Each row was made from one walk, in order. Every step used is in the known rows, and no mark comes twice. Write each row's walk.
Known rows:
E-Z-Y: [  4.6  40.7  -0.5  24.7  22.1 -20.6  18.9  41.0 -30.7   1.8  -7.2  24.7
 -19.3 -51.4 -19.8  -1.0  23.6 -30.1  42.1 -10.0  22.4]
Z-E: [ 23.7  25.6 -21.5  10.4  29.3 -28.8  -8.3  -1.7  -1.4  -0.7 -42.9  22.8
  -3.0 -30.0  -2.9  -3.3  35.6 -14.0 -18.9   8.2  26.1]
U-Y-W: [-25.2  10.5 -23.5  46.4  17.5  25.9  11.7  10.9   2.4  -4.1  31.7 -19.6
 -14.3 -14.9   2.0   8.1 -58.0  38.8  11.8  -9.5 -12.1]
U-E-Z-Y-W: [  6.3  40.7 -25.0  66.9  62.0  -4.9  26.1  35.1 -33.7   8.6 -29.4  15.1
 -21.3 -11.0 -30.4  25.5  11.5   9.5  48.1  10.0   0.7]
Y-W: [-14.5  -4.3   7.0  18.6  -6.5  14.7  -2.7  14.0   1.1   5.5  -4.8 -28.1
 -22.7 -12.8   3.7  18.4 -12.8  40.4  15.4  11.4   5.7]
Y-U: [ 13.2 -30.2  28.4 -15.8  22.2   9.9   8.9  34.7   8.2   3.1 -12.9   4.8
 -33.2  21.7  31.5  18.7  43.0  -2.8  19.7   0.7  22.4]
S-Y-U-E: [  2.4  -4.2  -1.3 -12.2  60.0   0.4  -3.1 -17.3  -9.6   1.3  26.3   4.5
 -36.4  79.7  39.2  23.3  27.4  25.0  29.5  47.7   7.6]
U-Y-S: [-35.2  32.5 -10.6  15.8  19.1  32.2  13.5  16.3  30.0 -12.6  36.4 -15.5
 -15.1   7.8 -25.2   3.1 -23.0  19.2  11.4 -34.3 -19.3]
W-E-Z: [ 37.1  -0.5   6.2  24.1  26.5 -20.3  33.4  17.8  18.8   0.1 -20.8 -16.6
  -8.6 -12.5 -22.7   3.8   9.0 -13.9 -12.7  31.4 -13.0]
Z-E-W: [ 31.6  36.2 -21.8   4.9   2.6 -22.6   5.5  20.0   6.8  -7.5 -75.6   5.1
 -12.7 -56.3  26.4  19.3  37.3   5.8   1.6   2.1  40.8]
Y-Z-E: [ 66.6  21.7 -19.7  10.0  65.6 -14.3   2.6  21.4  13.3  24.3 -34.7  24.6
   4.8 -47.7 -19.2  33.4  58.2 -22.9   2.6   4.3   8.4]
S-E-W: [ 18.5   8.7  -7.9 -25.4  -4.2 -10.2  20.9 -19.8  21.2   8.5 -42.3 -14.7
 -14.7  14.6  29.1  -2.0  31.2  32.5  31.8  13.7  13.7]
E-S-Y: [-16.0  32.9  16.0  -2.5 -33.2   1.1  -9.6 -18.2   7.3   2.2  20.2 -17.3
   0.7  30.3  36.4  -6.0   7.4   7.6   8.6  14.3  -5.2]
Y-Z-E-W: [ 69.9  36.3 -23.2   3.3  36.6  -6.8  18.4  42.0  19.7  13.9 -59.1   7.7
  -0.7 -69.3   2.7  50.9  56.7  -7.7  13.5   4.5  22.8]
Z-Y-U-E-W: [ 33.0   5.7 -14.3   7.2  45.6  -4.0  36.4  51.2 -23.8   7.1 -21.7  41.3
 -47.1  -0.4  21.3  30.1  41.6   4.8  72.2   8.7  52.9]
U-Y-W-E: [  3.4  -9.7 -37.4  41.1  31.1   9.2  30.6   2.0  21.7  -0.2  33.4 -19.9
 -20.3 -14.6 -17.4   3.1 -60.6  40.1  -6.7  28.3 -12.9]
W-E-S: [ 41.1  -6.0   6.0  11.8 -16.6 -11.2  36.1   3.4  42.7  12.2 -17.3  -5.5
  11.9   7.1  -6.4  -9.4   5.1 -13.8 -25.9  17.3  -6.0]
E-S: [  5.2  19.3  21.7  21.4 -36.3  11.3  10.7  11.8  20.6   7.7 -22.8  -4.8
  15.9  14.5  16.8  -3.2  12.6 -17.7  -3.8 -23.4  -5.9]
S-Y: [-22.2  15.6  -8.8 -23.7  -3.2 -10.2 -24.5 -37.6 -13.8 -10.9  49.7 -14.6
 -12.9  21.9  21.4  -0.4 -12.4  23.1  12.8  43.3   1.6]

Write each row's walk:
[ -1.1   6.3  42.9 -15.2 -15.4  11.1  -2.0   3.9  13.1   4.5  11.7 -14.1
 -24.3  52.3  60.9  12.0  41.9   1.5  20.6  18.0  13.0] => E-S-Y-U
[ 18.8 -11.7  10.6  29.6 -22.8   2.4  26.5  17.5  35.7  19.3 -20.2 -40.3
 -13.4  -3.5  -6.9   8.7  -8.2  31.4  -7.3  26.5  -5.4] => Y-W-E-S
[  3.3   6.6 -18.6  61.4  41.5   8.6  37.3  23.9  19.3  -2.0  16.8 -30.6
 -21.0 -29.1 -17.9  10.5 -46.3  21.0  -4.7  17.6 -24.0] => U-Y-W-E-Z
[ 11.1  59.0  -7.0   5.9   2.4 -27.6 -14.9 -20.9   1.1   2.5 -24.2   7.0
  -3.4  -2.0  30.8  -3.3  40.6  -6.5 -15.0  15.8  22.0] => Z-E-S-Y
[-11.4  36.8   9.6  42.9  15.3  -8.4  18.7  49.9 -32.6   3.2 -14.4   0.4
 -35.6 -68.8 -17.0   9.4  10.8   7.8  52.4   6.1  27.3] => E-Z-Y-W
[ 73.0  38.5  -2.0  21.9  40.8  -3.9  16.1  33.1  28.4  32.7 -49.8  23.2
  16.4 -38.7 -10.7  26.6  73.1 -33.7  -3.3 -15.6   4.0] => Y-Z-E-S
[ 38.4  14.0 -11.1  16.5  35.2 -37.7  40.5  27.5  -5.7   4.8  -1.8  18.0
 -20.7 -43.4 -39.5  -2.8  12.6 -20.7  15.8  38.2  18.7] => W-E-Z-Y
[-10.8 -10.6  19.9 -33.8  22.5  -3.8 -13.5 -10.1  -4.5  -6.3  39.7 -13.3
 -44.5  41.9  51.2  15.8  28.0  18.4  30.6  44.3  26.4] => S-Y-U
[ -9.6  25.0  15.0 -34.4  -7.2  12.5  18.4  -0.7  50.4   9.1 -39.6 -41.1
 -32.3  22.8   3.9   6.8  55.2  43.3  45.0   0.2   5.3] => Y-S-E-W
[ 42.8  46.5 -27.9 -18.1  35.3 -17.4  -9.7  -3.5   6.1   6.7  -5.4  -5.5
 -14.5 -43.8  26.7  44.9  40.8  15.7  29.9  46.9  17.5] => S-Y-Z-E-W
[ 54.5   7.0   0.6  -3.5  12.5 -11.0  22.4 -10.4  38.7  20.4  26.2 -14.8
   6.0  14.4  -3.7  18.4  17.6   0.0  -6.0  51.4 -17.8] => W-E-S-Y-Z
[ 29.1  13.7 -30.3  28.9  59.6  22.6  21.9  18.8  16.3   8.3  43.4  14.5
   9.3 -21.7 -21.6  28.8 -22.7  -7.2  13.2 -15.4 -30.2] => U-Y-Z
[ -0.8  35.2 -13.5  26.3  21.9   5.7   3.9 -31.5   2.6   6.8   0.2   4.4
   8.3  78.0  15.4   9.2   4.1   9.7   5.4  19.9 -27.0] => U-E-S-Y
[ 22.2  28.4   2.5   5.8  28.3 -23.3  40.0  43.4  13.5   3.6  -1.5  -1.2
 -32.5 -36.4 -57.3  -0.1  35.3  -9.2  29.7  23.3  16.5] => W-E-Z-Y-S
[ -9.4  10.1   0.5  12.5  18.5 -13.6  -0.4 -14.4  -3.3  -3.1  26.6 -54.4
 -39.8  -3.0   6.3  17.2 -13.6  47.1  13.5  83.6  -7.6] => S-Y-W-E-Z
